Each row was made from one small tree. The marks that hang from a mark follow it in brackets, in alphabetical order. Every link used is in the known rows. Write each row's tree.
Known rows
F(B(T) Q): [ 4.08  3.39  0.72  0.37  0.86 -1.03  0.90  1.66 -0.45 -3.58 -4.56 -2.61
  2.19 -2.06  0.07  3.15 -0.21 -5.91  1.05 -1.58 -2.89]
G(C(Q(F(B))) T): [ 0.15  2.29  0.57  1.30  2.88 -0.71 -2.19 -3.75 -2.16  2.16 -1.67 -6.95
 -5.36 -1.05  2.38  0.52 -1.20  0.72 -0.99 -3.43 -0.49]
C(G(T(B)) Q(F)): [-0.84  0.29 -2.82  0.60 -4.20  1.44 -1.90 -2.79  2.91  2.44 -0.58  0.93
 -4.70 -0.13 -1.69 -2.66 -3.34  1.78 -1.52  0.97  2.41]
T(B G): [-1.62 -4.08 -0.14  0.85 -0.28  0.96  1.12  1.75  1.34  1.87 -2.40  1.01
  3.41  2.21  0.82 -0.68  1.15 -1.22  1.51  3.40  0.26]
Q(F(B(T(G(C))))): [-1.12  1.05  1.44 -0.92  1.37 -0.27 -0.93  0.35 -1.10  3.27  0.06 -4.20
 -1.13 -0.16  0.94 -0.87  0.57 -3.30 -1.36 -2.89 -3.51]
E(B(F(Q(C)) T)): [-0.48  0.92 -1.43 -1.30  0.24 -0.65  1.53  0.09 -0.99 -3.41 -0.14  2.95
  4.59 -4.13 -1.92  1.61  1.45  0.13  0.40 -3.96  1.76]
C(Q(F)): [ 2.97 -5.34  2.40  1.62 -1.59  0.24 -0.62 -2.41  1.36 -1.08  4.12  0.89
 -2.87 -1.96 -1.48  0.15  0.46  6.01  0.33  0.44 -1.30]
C(G(T(B(F))) Q): [-0.96  4.75 -3.82 -0.49 -5.10  1.47 -0.46 -1.09  2.93 -0.66 -0.21  3.26
 -2.03  1.96 -1.36 -2.06 -4.40  0.44 -0.74  3.10  4.14]
C(G Q(F)): [ 2.21 -2.77  0.87  0.66 -3.70  1.10 -1.12 -1.11  2.13 -0.02  5.37  5.07
 -3.73  0.92 -2.88 -1.85 -2.05  2.55 -0.86  2.16 -0.45]
Q(C F): [ 0.58 -6.54  1.08 -0.40  3.10 -0.24 -0.71 -0.42 -1.32  1.29  2.24  1.80
 -0.85 -3.50 -1.41  0.17  4.94  2.71 -0.18 -2.70 -2.23]
E(B(F(Q) T(G))): [-3.28  1.03 -1.35 -1.34 -2.37 -0.22  2.58  0.82  1.62 -2.18  0.88  2.50
  5.22 -0.04  0.14 -0.65 -1.36 -2.95 -0.02 -0.74  0.48]
F(B): [ 3.98  1.39 -0.14  1.93  3.33  0.28  0.11  0.52 -1.26 -1.98 -2.38 -0.27
  1.09 -0.70  0.43  2.79  1.88 -6.67  2.15 -1.40 -0.78]
C(Q): [ 4.52 -3.70  3.30  1.84 -0.66 -0.01  0.10 -1.28  0.04 -3.70  1.45  1.21
 -0.29 -1.18 -0.52  1.76  0.52  3.79  1.96  2.36 -0.99]
G(C(Q)): [ 3.24 -2.93  4.55  2.15  2.68 -0.69 -0.66 -0.80 -2.62 -1.03  1.90 -1.39
 -0.95  0.35  0.68  2.18  0.95  4.84  1.34  0.94 -0.14]
T(B): [ 1.76 -3.05 -0.73  2.06  1.13  0.78  0.12  0.36  0.52 -0.12 -2.38  0.55
  2.26 -0.53 -0.86  1.88  2.77 -0.03  2.22  1.04  2.83]
B(F(Q) T(G)): [-2.55  1.43  0.13 -3.08 -4.21 -0.86  3.08  3.86  3.31 -2.73  2.28  1.51
  4.05  2.18  0.83 -1.83 -2.03 -1.10 -1.03  3.01 -3.48]
Q(C(G) F(B)): [ 1.32  0.42 -1.69 -0.51  2.19  0.86 -1.35  0.36 -1.62  2.60  0.35  4.49
 -2.24 -0.97 -2.74 -0.32  1.74 -4.89 -1.10 -3.73 -1.59]
C(G Q): [ 3.75 -1.01  1.61  0.96 -2.69  0.94 -0.39 -0.08  0.90 -2.51  2.50  5.55
 -1.05  1.15 -2.11 -0.36 -1.77  0.52  0.65  3.87  0.13]
T(B G(C)): [-2.59 -3.37  1.19  1.03  2.33  0.37  0.48  1.92 -1.09  4.00 -2.20 -1.37
  2.73  3.63  1.81 -0.18  1.36  0.10  0.99  2.15  0.92]
E(B(F T(G(C)))): [-4.17  1.97 -0.54 -1.55  0.05  0.04  0.87  0.03 -0.95  0.18  1.92  0.43
  4.00  0.18  0.81 -1.17  0.28 -1.83 -0.21 -1.87  1.91]
B(F(Q) T): [ 0.39  2.55 -0.26 -2.03 -2.91 -1.02  2.12  2.70  2.51 -4.48  2.60  1.06
  2.90 -0.35 -0.70  0.29 -0.59  0.04 -0.36  0.77 -1.16]

Write each row's tree
[ 0.78  2.09 -1.99  0.71 -3.31  1.27 -1.27 -1.62  1.68 -0.07 -3.08  1.21
 -2.01  0.22 -0.78 -1.13 -3.18 -0.64  0.03  2.89  2.97]
C(G(T(B)) Q)
[-0.49 -0.19 -2.88  1.12 -1.11  0.37  2.30  2.13  2.75 -1.48  0.44  2.99
  2.73  2.22 -1.04  1.51 -0.05  1.28  1.09  1.24  3.45]
T(B(F(Q)))
[-1.34 -5.52  3.83  0.66  0.28 -0.33 -0.01 -0.39 -0.55  2.97  3.71 -0.92
 -1.65  2.64  1.68 -1.69 -0.36  4.53 -0.57  1.87 -3.07]
T(G(C(Q(F))))
[-0.41 -0.85  0.82 -2.33  1.09 -0.15 -0.60  0.44 -1.69  2.26 -1.77 -0.90
 -0.20 -3.77 -0.66 -0.91  2.41 -2.27 -1.09 -3.93 -5.39]
Q(C F(B(T(G))))
[-2.26  2.40  2.47 -2.96 -3.55 -0.44  1.05  1.57  0.65 -1.10  4.16 -0.37
  1.17  2.12  0.72 -2.20 -2.12  4.32 -1.17  2.79 -2.02]
B(F T(G(C(Q))))
[ 3.96 -1.38  1.22  2.19 -0.55  0.46 -0.78 -2.49  0.44 -1.10  1.53  0.09
 -3.29 -1.98 -1.35  1.30 -0.43  2.03  0.60 -1.65 -1.55]
C(Q(F(B)))
[-3.79  3.49 -3.06  0.26  2.34 -0.88  0.56  0.52 -0.04  1.82 -2.44 -4.14
  0.23  2.52  2.56  0.66 -0.74 -0.21 -0.54 -0.59  4.11]
G(C T(B(F(Q))))
[-0.43 -0.19 -2.19 -0.46  1.13 -0.37  0.35  1.70 -0.50  0.72 -5.44  1.90
  1.22 -0.36 -0.31  0.44  0.05 -3.37 -0.19  0.31  0.45]
F(Q(C(G(T(B)))))
[ 2.73 -0.83  2.62  2.51  2.67 -0.20 -1.44 -1.97 -2.32  1.35  1.90 -2.49
 -3.73 -0.03  0.11  1.72  0.20  3.35  0.15 -2.56 -0.62]
G(C(Q(F(B))))
[-2.76  4.68 -5.56 -0.73 -2.60  0.65  0.77  1.78  3.28  0.43 -1.53  2.78
  0.37  3.56 -0.18 -1.53 -3.12 -5.19 -1.05  2.15  3.64]
C(G(T(B(F(Q)))))
[-0.23 -4.02  4.56  0.76  1.07 -0.46  0.58  0.69 -1.62  1.05  1.47 -0.64
  0.52  3.28  2.34 -0.50 -0.44  2.88  0.55  3.58 -2.87]
T(G(C(Q)))
[-1.98  0.91 -0.98  1.18  4.41 -0.40 -1.41 -1.13 -2.10  2.90 -5.04 -6.47
 -0.28 -0.04  2.79  1.03  1.78 -1.42  0.50 -0.88  3.30]
G(C T(B))
[-2.67  2.91 -4.63 -0.36 -0.55  0.51  0.31 -0.48  2.26 -0.03 -2.17 -1.44
  0.70  0.14  1.10 -0.45  0.25 -1.87  0.23  0.53  3.96]
G(T(B(F)))
[-0.68  2.17 -1.98 -0.84 -0.88  0.44  0.57 -1.10  0.34 -3.25  1.82  2.02
  3.73 -3.40 -1.58  0.77  1.50 -1.80  0.90 -2.78  3.54]
E(B(F T))
[ 0.10 -4.08 -0.46 -1.07  1.20  0.51 -1.18  0.64 -0.59  2.53  3.34  5.56
 -1.72 -1.01 -2.91 -1.65  2.57 -0.59 -1.26 -1.38 -1.36]
Q(C(G) F)
[-2.74  3.27 -4.56 -2.20 -0.13  0.84 -0.41  1.10  0.00  1.32 -1.90  4.01
  0.46  0.21 -1.34 -1.77  0.55 -2.69 -0.86  0.04  2.79]
Q(C(G(T(B(F)))))
[ 1.61 -4.60  3.67  1.95  1.79 -0.46 -1.29 -1.82 -1.59  1.16  4.14 -1.74
 -3.31 -0.01 -0.21  0.85  0.91  6.91 -0.09 -0.62 -0.50]
G(C(Q(F)))
[ 4.16  0.57  1.73  0.61 -2.24  0.27 -1.22 -2.35  0.54 -1.81  0.59 -1.95
 -2.91 -4.23 -1.86  0.83 -0.77  2.68  0.06 -2.13 -2.33]
C(Q(F(B(T))))
[ 0.13 -1.08 -0.78 -0.79  0.95 -0.91  2.54  2.76  0.23 -2.99  2.63  4.80
  2.61  0.54 -0.68  1.42  1.54  1.12  0.32  0.08 -0.93]
B(F(Q(C)))
[-1.76 -0.91 -0.29  1.58  1.21 -0.10 -2.15 -3.75 -0.66  3.94 -2.01 -6.36
 -4.48 -1.15  1.23 -0.06 -0.53  6.06 -0.77 -1.83  2.75]
G(C(Q(F)) T(B))
[ 0.48  3.60  2.05 -0.80  2.09 -0.48 -0.17  1.71 -2.42  0.54 -3.45 -4.14
  1.84  0.35  1.95  0.65  0.43 -6.09  0.30 -0.97 -3.27]
F(B(T(G(C))))
[-0.16  0.31 -1.06 -1.88  2.23 -0.09 -0.98  0.51 -1.96  0.42 -2.47  2.22
  0.00 -1.13 -0.12 -1.08  1.70 -5.11 -0.41  0.17 -0.79]
Q(C(G(T)))
[-2.30  3.43 -1.72  0.57  0.07 -0.02 -0.65 -2.11 -0.34  0.95 -1.14 -3.80
 -2.06  1.08  1.32  0.35 -1.85  5.13 -0.16  0.15  4.33]
G(C(Q) T(B(F)))
[-2.68  1.77  0.08 -3.63 -4.10  0.00  1.88  2.72  2.63 -1.95  3.28  1.51
  3.40  1.33  0.43 -2.81 -0.54 -1.38 -0.77  3.00 -2.48]
B(F T(G))
[ 0.68  3.44  2.24 -0.31  1.78 -1.43  1.30  3.05 -1.78 -0.16 -4.36 -4.14
  2.50  1.48  2.39  1.42 -1.22 -6.09 -0.08 -0.65 -4.31]
F(B(T(G(C))) Q)
[ 0.53  0.19  2.41  0.92  2.68 -1.13 -1.33 -2.61 -2.52 -0.16 -1.44 -5.91
 -2.41 -0.46  2.89  0.72 -0.21  2.22  0.26  0.32  0.02]
G(C(Q) T)
